What can hang from each mark:
tulazef: pebeda popigal subi zemo
popigal: dabigi tulazef
zemo: nosal tulazef
nosal: mugedit pebeda zemo
dabigi: popigal
mugedit: nosal
pebeda: nosal

Every row comes from one small tree of marks. Brackets hold a mark, then the marks that hang from it, in alphabetical order. Every link used is in the known rows. Which tree was each row made from?
Known rows:
[mugedit [nosal pebeda zemo]]: [ 0.10  0.03 -0.25 -0.19 -0.27 -0.11  0.34  0.05  0.12 -0.27  0.27  0.12
  0.10 -0.23  0.26 -0.14 -0.26  0.11  0.18 -0.23 -0.25  0.13  0.10]
[pebeda [nosal mugedit [zemo [tulazef popigal]]]]: [-0.18 -0.04 -0.04 -0.09 -0.18 -0.39  0.32 -0.20  0.08 -0.24  0.07 -0.01
  0.16 -0.30  0.22  0.07 -0.20  0.32  0.35  0.08  0.21  0.13  0.03]
[dabigi [popigal [tulazef pebeda [zemo [nosal mugedit]]]]]: [-0.26 -0.08 -0.33 -0.06 -0.11 -0.38  0.42  0.17  0.07  0.08  0.19  0.21
  0.17 -0.28  0.19 -0.10 -0.14  0.00  0.24 -0.05  0.22 -0.01  0.06]
[nosal mugedit [zemo [tulazef pebeda]]]: [-0.10 -0.13 -0.09 -0.04 -0.20 -0.28  0.28  0.01  0.08 -0.14  0.23  0.13
  0.03 -0.26  0.45 -0.19 -0.14 -0.01  0.28 -0.06 -0.06  0.11  0.06]
[mugedit [nosal pebeda]]: [ 0.08  0.11 -0.14 -0.21 -0.12  0.04  0.32  0.07  0.03 -0.22  0.18  0.11
  0.10 -0.18  0.33 -0.03 -0.12  0.07  0.10 -0.19 -0.19  0.08  0.14]
[pebeda [nosal mugedit [zemo tulazef]]]: [-0.14 -0.01  0.02 -0.09 -0.14 -0.33  0.21 -0.10  0.17 -0.21  0.12  0.06
  0.17 -0.20  0.27  0.02 -0.19  0.19  0.32  0.02  0.03  0.15 -0.04]
[dabigi [popigal [tulazef pebeda zemo]]]: [ 0.00 -0.04 -0.25 -0.16 -0.05 -0.50  0.29  0.11  0.18  0.10  0.27  0.23
  0.15 -0.31  0.04 -0.25 -0.03 -0.09  0.09 -0.15  0.09 -0.03  0.05]
[mugedit [nosal pebeda [zemo [tulazef subi]]]]: [-0.07  0.14 -0.20 -0.31 -0.36 -0.16  0.46  0.01  0.13 -0.31  0.32  0.16
  0.16  0.00  0.34  0.10 -0.32  0.04  0.19 -0.30 -0.21  0.13  0.01]
[mugedit [nosal [zemo [tulazef pebeda popigal subi]]]]: [-0.13  0.00 -0.25 -0.26 -0.35 -0.44  0.42 -0.02  0.05 -0.26  0.20  0.10
  0.13 -0.16  0.25  0.07 -0.32  0.01  0.16 -0.16  0.05  0.08  0.07]
[tulazef pebeda [popigal dabigi] subi zemo]: [-0.06 -0.17 -0.06 -0.02  0.01 -0.35  0.48  0.07  0.01 -0.03  0.25  0.07
  0.07 -0.16  0.03  0.06  0.05 -0.19  0.01 -0.07  0.34 -0.04  0.02]
[zemo nosal [tulazef pebeda popigal]]: [-0.19 -0.04 -0.11 -0.21 -0.25 -0.34  0.22 -0.25  0.00 -0.14  0.02  0.10
  0.02 -0.27  0.34  0.11 -0.12 -0.11  0.23  0.17  0.26  0.06  0.06]
[nosal mugedit]: [ 0.00 -0.06  0.03  0.02  0.07  0.04  0.22  0.05 -0.11 -0.18  0.06  0.04
  0.06 -0.23  0.21 -0.08  0.10  0.05  0.11 -0.16 -0.01 -0.02  0.10]
[pebeda [nosal mugedit [zemo [tulazef popigal subi]]]]: [-0.28  0.03 -0.01 -0.09 -0.20 -0.34  0.39 -0.18  0.03 -0.26  0.11 -0.03
  0.18 -0.12  0.15  0.19 -0.18  0.26  0.27 -0.05  0.22  0.05 -0.06]
[tulazef [popigal dabigi] subi]: [-0.01 -0.05  0.03 -0.06  0.20 -0.10  0.29 -0.08 -0.13 -0.22  0.13  0.00
  0.13 -0.10 -0.12  0.24  0.14 -0.01 -0.03 -0.24  0.27 -0.10 -0.02]
[zemo [tulazef [pebeda nosal] [popigal dabigi] subi]]: [-0.16  0.05  0.02 -0.15  0.07 -0.43  0.34 -0.13  0.08 -0.11  0.17  0.04
  0.14 -0.11  0.16  0.28 -0.07 -0.05  0.07  0.04  0.38  0.06 -0.07]
[popigal dabigi]: [ 0.12 -0.05  0.05 -0.03  0.25 -0.07  0.14  0.02  0.01 -0.15  0.13  0.08
  0.12 -0.17  0.01  0.08  0.13 -0.07  0.01 -0.17  0.10  0.01  0.02]
[dabigi popigal]: [ 0.11  0.01  0.03 -0.08  0.16 -0.03  0.11  0.00  0.07 -0.03  0.12  0.10
  0.16 -0.17  0.10 -0.04  0.06  0.11  0.03 -0.23  0.06 -0.03  0.09]
[nosal mugedit [zemo [tulazef pebeda popigal]]]: [-0.15 -0.13 -0.14 -0.05 -0.21 -0.37  0.36 -0.09 -0.02 -0.20  0.17  0.04
  0.01 -0.37  0.42 -0.15 -0.12  0.12  0.33  0.00  0.13  0.09  0.08]
[mugedit [nosal pebeda [zemo [tulazef [popigal dabigi]]]]]: [-0.04  0.07 -0.24 -0.28 -0.11 -0.32  0.43 -0.02  0.12 -0.31  0.28  0.11
  0.19 -0.24  0.28  0.18 -0.24  0.24  0.30 -0.20  0.11  0.22  0.07]
[popigal tulazef]: [ 0.04 -0.03 -0.16 -0.17  0.00 -0.23  0.15 -0.12 -0.04 -0.20  0.07  0.12
  0.08 -0.24 -0.09 -0.09  0.08 -0.10  0.03 -0.20 -0.07 -0.07 -0.04]
[dabigi [popigal [tulazef [pebeda nosal] subi zemo]]]: [-0.15  0.05 -0.22 -0.17 -0.10 -0.56  0.41  0.06  0.26  0.10  0.28  0.16
  0.24 -0.13 -0.04 -0.07 -0.17 -0.10  0.02 -0.11  0.17 -0.05 -0.08]

Which tree is each row?
[-0.13 -0.10 -0.10 -0.12 -0.06 -0.46  0.38 -0.10  0.04 -0.19  0.30  0.08
  0.09 -0.14  0.14  0.11 -0.11 -0.10  0.16 -0.12  0.22  0.05 -0.05]
[nosal [zemo [tulazef pebeda [popigal dabigi] subi]]]
[-0.18 -0.11 -0.06  0.00 -0.18 -0.08  0.34  0.08  0.02 -0.10  0.06  0.10
  0.11 -0.20  0.23  0.04 -0.08  0.00  0.22  0.06  0.18  0.04  0.05]
[tulazef [zemo [nosal mugedit]]]
[-0.06 -0.01 -0.16 -0.18 -0.17 -0.36  0.36 -0.01  0.05 -0.14  0.21  0.16
  0.09 -0.09 -0.19  0.00  0.02 -0.23 -0.01 -0.22  0.01 -0.12 -0.09]
[popigal [tulazef subi zemo]]
[-0.17  0.00  0.00 -0.15  0.00 -0.44  0.33 -0.22  0.14 -0.24  0.18  0.04
  0.23 -0.06 -0.04  0.32 -0.16  0.11  0.18 -0.05  0.32  0.09 -0.12]
[pebeda [nosal [zemo [tulazef [popigal dabigi] subi]]]]
[-0.25 -0.03 -0.32 -0.15 -0.27 -0.19  0.50 -0.02  0.00 -0.15  0.19  0.18
  0.11 -0.26  0.22 -0.05 -0.10 -0.02  0.31 -0.02  0.07  0.05 -0.01]
[popigal [tulazef [zemo [nosal mugedit pebeda]]]]
[-0.12 -0.11 -0.03  0.05 -0.12 -0.31  0.41  0.11  0.17  0.05  0.15  0.09
  0.04 -0.30  0.33 -0.19 -0.14 -0.04  0.18  0.17  0.13  0.08  0.04]
[tulazef [pebeda [nosal mugedit]] zemo]
[-0.21 -0.07 -0.22 -0.15 -0.04 -0.34  0.38  0.02  0.03 -0.12  0.16  0.21
  0.22 -0.01 -0.24  0.28 -0.04 -0.26  0.07 -0.13  0.24 -0.07 -0.17]
[popigal dabigi [tulazef subi [zemo nosal]]]
[-0.04 -0.04 -0.21 -0.16 -0.09 -0.30  0.30 -0.04 -0.08 -0.15  0.20  0.10
  0.04 -0.14 -0.02 -0.14  0.01 -0.32 -0.04 -0.23 -0.12 -0.14 -0.07]
[popigal [tulazef pebeda subi]]
[-0.24  0.05 -0.32 -0.13 -0.14 -0.19  0.49  0.08  0.07 -0.01  0.25  0.18
  0.24 -0.24  0.24 -0.02 -0.11  0.16  0.30 -0.15  0.19  0.03  0.06]
[dabigi [popigal [tulazef [zemo [nosal mugedit pebeda]]]]]
[-0.24 -0.09 -0.06  0.02 -0.22 -0.32  0.55  0.03  0.01 -0.03  0.15 -0.01
  0.06 -0.23  0.20 -0.02 -0.13  0.01  0.12  0.10  0.29 -0.01  0.05]
[tulazef [pebeda [nosal mugedit]] popigal subi zemo]
[-0.23 -0.12 -0.30 -0.15 -0.10 -0.43  0.46  0.06  0.06 -0.04  0.25  0.22
  0.15 -0.09 -0.07  0.14 -0.10 -0.37  0.07 -0.05  0.22 -0.04 -0.17]
[popigal dabigi [tulazef pebeda subi [zemo nosal]]]
[-0.26  0.10 -0.05 -0.15 -0.19  0.00  0.34 -0.10 -0.01 -0.20  0.11  0.12
  0.07 -0.13  0.57  0.17 -0.09  0.06  0.36  0.00  0.07  0.13  0.05]
[zemo [nosal mugedit pebeda] tulazef]
[-0.08 -0.11 -0.23 -0.10  0.01 -0.44  0.44  0.14  0.07 -0.03  0.32  0.20
  0.10 -0.12 -0.07  0.00  0.01 -0.35 -0.02 -0.19  0.14 -0.06 -0.10]
[popigal dabigi [tulazef pebeda subi zemo]]
[-0.11 -0.07 -0.05 -0.07 -0.15 -0.29  0.28 -0.13 -0.05 -0.30  0.10  0.02
  0.09 -0.32  0.24 -0.01 -0.07  0.28  0.32 -0.09  0.16  0.07  0.06]
[nosal mugedit [zemo [tulazef popigal]]]
[-0.07 -0.11 -0.04  0.03 -0.08 -0.18  0.25 -0.05  0.08 -0.20  0.10  0.00
  0.16 -0.25  0.13 -0.13 -0.16  0.18  0.20  0.00  0.00  0.08 -0.01]
[pebeda [nosal mugedit zemo]]
[-0.14 -0.14 -0.05  0.03 -0.18 -0.38  0.45  0.01  0.07 -0.01  0.11  0.00
  0.04 -0.41  0.27 -0.15 -0.12  0.08  0.22  0.22  0.32  0.08  0.08]
[tulazef [pebeda [nosal mugedit]] popigal zemo]
[-0.26 -0.03 -0.07 -0.09 -0.19 -0.17  0.25 -0.01 -0.02 -0.11  0.06  0.15
  0.06 -0.17  0.51  0.06 -0.12 -0.07  0.28  0.10  0.14  0.09  0.03]
[zemo [nosal mugedit] [tulazef pebeda]]
[ 0.04  0.05 -0.14 -0.28 -0.23 -0.30  0.21  0.04  0.18 -0.28  0.13  0.17
  0.15 -0.18  0.23  0.05 -0.27  0.10  0.20 -0.20 -0.11  0.15  0.05]
[mugedit [nosal [zemo tulazef]]]
[-0.07 -0.04  0.00 -0.05 -0.09 -0.20  0.26 -0.08  0.09 -0.06  0.14  0.03
  0.07 -0.09  0.15 -0.02 -0.10 -0.18 -0.04  0.00 -0.01 -0.03 -0.05]
[tulazef [pebeda nosal] subi]
[-0.19 -0.06 -0.11 -0.03 -0.28 -0.02  0.48  0.02  0.02 -0.10  0.17  0.11
  0.07 -0.19  0.41  0.01 -0.11  0.01  0.29  0.03  0.11  0.11  0.08]
[tulazef [zemo [nosal mugedit pebeda]]]
[ 0.01 -0.19 -0.08 -0.07 -0.21 -0.38  0.34 -0.06  0.07 -0.04  0.16  0.08
 -0.04 -0.36  0.17 -0.20 -0.03 -0.14  0.12  0.11  0.20  0.02  0.13]
[tulazef pebeda popigal zemo]
[-0.03 -0.10 -0.01 -0.04  0.06 -0.26  0.42  0.01 -0.02 -0.12  0.18  0.06
  0.14 -0.11 -0.14  0.20  0.09 -0.02  0.01 -0.15  0.36 -0.05 -0.01]
[tulazef [popigal dabigi] subi zemo]
